What can hang from each mark
lodek: fanuni
vage: nisovol
dano: demekuz sukoz
sukoz: dano
saka: fanuni
nisovol: fanuni vage
fanuni: dano lodek nisovol saka

Each row was made from one small tree. Brackets hold a mark, then the marks that hang from it, in alphabetical order. Every link used is in the known rows. Write each row's tree.
Known rows
[fanuni dano lodek saka]: [-0.78 -0.16  0.73 -1.95 -0.24  0.69 -2.47 -2.92  1.39  2.39  0.74 -0.02
  2.19 -1.07 -3.57 -3.05 -2.02  0.12  2.20  1.85 -2.07  3.41]
[sukoz dano]: [ 0.38 -0.39  0.82 -1.74 -0.64  1.11 -1.90 -3.65  2.34  1.92 -2.35 -0.59
  2.78 -2.63 -1.23 -1.40 -3.55  0.71 -0.23  2.22 -1.49  3.80]
[lodek [fanuni dano nisovol saka]]: [-0.49 -2.74  0.68 -2.15  0.20 -0.50 -2.55 -3.28  3.39  1.90  3.14  2.69
  0.61 -2.10 -4.52 -2.86 -1.10  0.08  3.93  1.43 -0.61  4.14]
[saka [fanuni dano]]: [-0.14 -1.45  1.08 -2.41  1.39  0.45 -2.53 -3.19  1.63  2.89 -0.78  1.28
  2.07 -1.68 -1.87 -1.92 -0.61  0.47  2.46  1.86 -1.25  3.98]
[saka [fanuni dano lodek [nisovol vage]]]: [-1.28 -2.33  2.46 -1.85  3.13  0.68 -3.10 -3.25  1.82  2.78  1.95  0.23
  0.21 -0.53 -4.80 -2.69  0.27  1.11  4.25  0.78  0.26  2.87]
[vage [nisovol fanuni]]: [ 0.36  1.99  2.51 -1.83 -1.11  0.90 -1.18 -3.33  2.28  1.94 -2.95 -0.17
  4.13 -2.85 -0.84 -2.13 -3.53 -0.05  0.35  0.89 -1.71  2.45]
[nisovol fanuni]: [ 1.22  0.01  2.20 -1.75 -0.57  0.95 -1.18 -3.55  3.51  2.32 -2.07 -0.54
  3.69 -2.75 -0.56 -2.17 -2.71 -0.42  0.73  1.60 -1.71  2.82]
[lodek [fanuni dano nisovol]]: [-0.03 -2.19  1.26 -1.84  1.57 -0.93 -2.83 -3.65  2.22  2.35  1.73  2.18
  0.70 -2.41 -3.48 -2.35 -0.38  0.21  3.18  1.44 -0.79  3.77]
[vage [nisovol [fanuni [dano demekuz sukoz]]]]: [ 0.65  1.95  2.77 -3.21 -2.11  0.63 -1.50 -2.32  1.94 -0.76 -1.46  2.00
  5.08 -2.69 -0.91 -5.34 -5.12 -0.38  4.58  1.01 -2.52  3.48]
[nisovol [fanuni lodek]]: [ 0.95  0.21  2.92 -1.49  0.17  1.10 -1.46 -3.54  3.57  2.75 -1.32 -1.66
  3.21 -2.10 -1.44 -2.46 -3.46 -0.21  0.13  1.66 -2.20  2.28]
[saka [fanuni lodek]]: [-0.10 -1.88  2.12 -1.59  1.74  1.21 -2.06 -3.34  4.10  3.83 -0.62 -0.78
  1.56 -1.30 -2.44 -1.61 -2.24  0.63  0.48  1.70 -0.77  3.26]
[vage nisovol]: [-0.25  2.00  1.18 -1.66 -0.30  0.69 -1.66 -3.36  1.35  2.65 -2.85 -0.15
  3.20 -2.44 -1.59 -1.80 -2.53  0.51 -0.04  0.89 -1.03  2.66]
[saka [fanuni dano lodek nisovol]]: [-1.22 -4.12  2.60 -1.95  2.82  0.31 -3.07 -3.05  1.36  2.99  1.39  0.68
  0.71 -0.99 -4.30 -2.31 -0.71  0.80  2.77  1.53 -0.40  3.59]
[vage [nisovol [fanuni [dano sukoz] lodek]]]: [ 0.02  2.59  3.08 -2.28 -0.63  0.66 -1.78 -2.70  1.51  1.25 -1.36  0.87
  5.09 -2.07 -1.89 -3.81 -4.74 -0.46  3.08  1.13 -2.87  2.62]
[nisovol [fanuni dano lodek saka] vage]: [-0.11  1.80  1.95 -2.10 -0.93  1.27 -2.02 -3.09  2.78  1.52  1.43 -0.48
  2.50 -0.87 -3.31 -3.70 -1.68 -0.15  3.94  1.13 -2.22  2.38]
[nisovol [fanuni dano] vage]: [ 0.81  2.27  1.59 -2.15 -0.15  0.73 -2.01 -3.54  1.59  1.44 -0.83  0.15
  3.08 -1.90 -1.34 -2.97 -0.64 -0.14  3.66  1.11 -1.91  2.32]
[lodek [fanuni [dano sukoz]]]: [ 1.16  0.53  0.49 -2.15  0.30 -0.38 -2.15 -3.30  4.32  2.35  0.27  2.83
  2.89 -2.59 -1.76 -3.04 -2.62 -0.47  4.14  1.90 -1.87  4.06]
[vage [nisovol [fanuni dano lodek saka]]]: [-0.89  2.02  2.46 -2.29 -1.61  0.93 -1.96 -2.74  0.95  1.52  0.22  0.36
  3.75 -1.53 -3.05 -3.46 -3.77 -0.02  2.26  1.05 -2.81  2.61]
[fanuni dano nisovol saka]: [-1.23 -2.96  0.75 -2.17 -0.06  0.32 -2.42 -2.80  1.13  1.32  1.24  1.46
  1.77 -1.66 -4.17 -2.89 -0.87  0.16  3.47  1.39 -0.42  4.00]
[fanuni lodek nisovol]: [-0.53 -2.73  2.42 -1.13  1.69  0.60 -2.15 -3.47  2.48  2.84  0.04 -1.26
  1.37 -1.66 -3.82 -2.11 -1.97  0.46  0.45  1.28 -0.25  2.74]
[vage [nisovol [fanuni dano lodek]]]: [-0.33  2.62  2.96 -2.01 -0.21  0.49 -2.19 -3.19 -0.05  2.08 -1.24 -0.06
  3.70 -1.87 -2.09 -3.00 -3.30  0.01  1.26  1.09 -2.98  2.21]

Which tree is each row?
[-1.49 -2.90  1.57 -1.87  0.55  0.44 -2.65 -2.78  1.11  1.92  2.11  0.34
  1.37 -1.02 -5.05 -3.15 -1.54  0.27  2.81  1.49 -0.87  3.50] | [fanuni dano lodek nisovol saka]
[-1.35 -3.49  2.13 -2.43 -0.20  0.54 -2.58 -2.35  1.64  0.16  2.87  0.44
  0.78 -0.96 -5.11 -4.99 -2.64  0.43  3.76  1.33 -0.97  3.96] | [fanuni [dano demekuz] lodek nisovol saka]
[ 0.35 -0.77  1.44 -1.29  1.60 -0.02 -2.10 -3.96  5.10  2.67  1.44  0.61
  0.01 -2.22 -3.70 -2.25 -0.28  0.51  3.04  0.53  0.64  2.67] | [lodek [fanuni [nisovol vage]]]
[-0.48 -1.39  1.83 -2.03  2.07  0.70 -2.89 -3.13  1.74  3.39  0.03  0.39
  1.63 -0.98 -2.82 -2.19 -1.21  0.61  2.05  1.90 -1.65  3.58] | [saka [fanuni dano lodek]]
[-1.10 -4.73  3.10 -2.52  2.12  0.38 -3.00 -2.69  1.86  1.31  2.06  0.85
  0.48 -1.00 -4.42 -4.17 -1.76  1.08  3.55  1.47 -0.49  4.09] | [saka [fanuni [dano demekuz] lodek nisovol]]
[-1.18 -3.32  1.95 -1.44  0.25  1.04 -1.89 -2.99  3.38  2.18  1.43 -0.83
  1.39 -1.35 -4.83 -2.61 -2.42  0.29  1.34  1.27 -0.03  3.21] | [fanuni lodek nisovol saka]
[ 0.00  2.46  2.15 -2.32 -0.82  0.31 -1.94 -3.11 -0.17  1.49 -2.07  0.96
  4.19 -2.49 -1.13 -2.58 -2.56  0.07  1.75  1.02 -2.52  2.69] | [vage [nisovol [fanuni dano]]]
[-0.60 -0.97  0.51 -2.02  0.36 -0.12 -2.63 -3.41  3.61  1.64  3.67  2.21
 -0.06 -1.56 -4.98 -3.19  0.06  0.34  5.41  0.72  0.04  3.40] | [lodek [fanuni dano [nisovol vage] saka]]
[-1.26 -1.41  1.76 -1.32  0.39  1.35 -1.93 -3.09  4.03  2.11  1.88 -1.33
  0.65 -0.83 -5.23 -3.03 -1.37  0.61  2.69  0.54  0.55  2.39] | [fanuni lodek [nisovol vage] saka]
[ 0.90 -0.53  0.54 -2.98 -1.92  0.10 -1.86 -2.41  5.76  0.17  2.41  3.42
  2.26 -2.26 -2.83 -5.47 -4.07 -0.45  5.94  1.83 -1.89  4.82] | [lodek [fanuni [dano demekuz sukoz] saka]]
[ 0.00  0.10  2.19 -2.17 -1.14  0.99 -1.96 -2.95  2.33  1.69  0.93  0.01
  3.20 -1.46 -2.78 -3.37 -2.94 -0.41  2.58  1.86 -2.91  2.97] | [nisovol [fanuni dano lodek saka]]
[ 0.34  2.35  2.42 -1.94  0.49  0.84 -2.27 -3.55  1.74  2.04  0.07 -0.93
  2.66 -1.21 -2.19 -3.29 -1.37 -0.05  3.15  1.20 -2.33  1.89] | [nisovol [fanuni dano lodek] vage]
[-0.90 -2.79  2.86 -1.36  2.71  1.22 -2.31 -3.35  4.25  3.23  1.21 -0.93
  0.11 -0.77 -4.43 -2.16 -0.56  1.12  2.58  0.59  0.99  2.58] | [saka [fanuni lodek [nisovol vage]]]
[-0.54  1.87  1.66 -2.60 -2.27  0.77 -1.74 -2.77  0.92  0.96 -0.69  1.38
  4.10 -2.21 -2.21 -3.09 -3.01 -0.24  2.71  0.99 -2.41  3.17] | [vage [nisovol [fanuni dano saka]]]
[-0.17 -2.69  0.88 -2.40 -0.22 -0.21 -2.14 -2.65  4.88  1.23  3.01  3.65
  1.94 -2.22 -4.34 -3.66 -2.62 -0.48  5.85  1.50 -0.56  4.53] | [lodek [fanuni [dano sukoz] nisovol saka]]
[-0.53 -0.27  2.06 -1.83  1.70  0.51 -2.50 -2.82  2.20  1.47  1.18  0.26
  2.11 -0.98 -4.33 -3.81 -1.38  0.14  5.25  0.88 -0.16  2.66] | [fanuni [dano sukoz] lodek [nisovol vage]]
[-0.71 -3.07  2.16 -2.75  1.58  0.53 -2.82 -2.84  2.28  0.60  1.82  1.44
  0.16 -1.09 -3.94 -4.17 -0.07  1.11  5.49  0.67  0.56  3.77] | [saka [fanuni [dano demekuz] [nisovol vage]]]
[-0.56 -2.80  2.01 -1.79  2.15  1.13 -2.09 -3.37  4.15  2.69  0.30  0.18
  0.54 -1.46 -3.62 -1.86  0.08  0.95  3.10  0.51  1.47  2.99] | [saka [fanuni [nisovol vage]]]
[-1.52 -0.99  1.42 -1.80  0.83  0.73 -2.69 -2.91  1.56  1.64  2.73 -0.15
  0.69 -0.46 -5.54 -3.46 -0.30  0.58  4.36  0.77 -0.24  2.72] | [fanuni dano lodek [nisovol vage] saka]
[-0.72 -0.66  1.07 -1.85  1.50  0.21 -2.74 -3.46  0.48  1.52  0.40  0.42
  1.21 -1.46 -3.67 -2.61  0.70  0.53  4.10  0.74  0.10  2.77] | [fanuni dano [nisovol vage]]
[-0.21 -1.33  0.86 -1.55  0.07  0.36 -1.84 -3.49  6.18  2.11  2.86  1.10
  0.11 -1.86 -4.66 -2.72 -0.82  0.35  3.91  0.53  0.78  3.18] | [lodek [fanuni [nisovol vage] saka]]
[ 0.07 -2.01  1.53 -2.89  0.63  0.51 -2.53 -2.76  2.12  1.29 -0.08  1.54
  1.69 -1.63 -1.84 -3.68 -1.74  0.73  3.33  1.79 -1.36  4.45] | [saka [fanuni [dano demekuz]]]
[ 0.51 -0.64  1.85 -3.03 -2.52  0.80 -1.65 -2.55  2.80 -0.44  0.84  1.19
  3.13 -2.06 -1.87 -4.97 -3.29 -0.33  4.00  1.76 -2.50  3.94] | [nisovol [fanuni [dano demekuz] saka]]
[ 0.95 -0.62  1.98 -3.35 -3.07  1.08 -1.25 -1.93  4.31 -1.23  0.71  2.14
  4.56 -2.22 -1.66 -5.71 -4.84 -0.86  5.71  1.77 -2.36  4.26] | [nisovol [fanuni [dano demekuz sukoz] saka]]
[ 1.49  1.64  2.26 -3.06 -1.39  0.96 -1.52 -2.60  3.80 -0.80 -0.26  1.06
  3.98 -2.04 -1.07 -5.57 -3.23 -0.47  6.19  1.13 -1.88  3.04] | [nisovol [fanuni [dano demekuz sukoz]] vage]
[ 0.28 -0.05 -0.19 -2.12 -0.62 -0.16 -2.34 -3.43  3.68  2.34  1.87  2.31
  1.62 -2.06 -2.99 -2.73 -1.63 -0.18  3.30  1.84 -1.95  4.04] | [lodek [fanuni dano saka]]
[ 0.55  0.48  2.65 -1.90  0.40  0.51 -2.22 -3.41  1.37  2.27 -0.52 -0.49
  3.26 -1.74 -1.69 -2.85 -2.39 -0.33  1.69  1.89 -2.96  2.59] | [nisovol [fanuni dano lodek]]
[-1.05 -0.48  1.92 -1.49  2.16  0.31 -2.95 -3.46  0.62  2.17  1.39 -0.66
  0.74 -0.81 -4.60 -2.98  0.12  0.74  3.45  0.80 -0.33  2.31] | [fanuni dano lodek [nisovol vage]]
[-0.17 -0.55  1.39 -2.87 -1.59  1.03 -1.96 -1.98  3.64  0.08  1.36  1.02
  3.04 -1.19 -3.30 -5.73 -4.63 -0.20  4.77  1.88 -2.09  4.15] | [fanuni [dano demekuz sukoz] lodek saka]
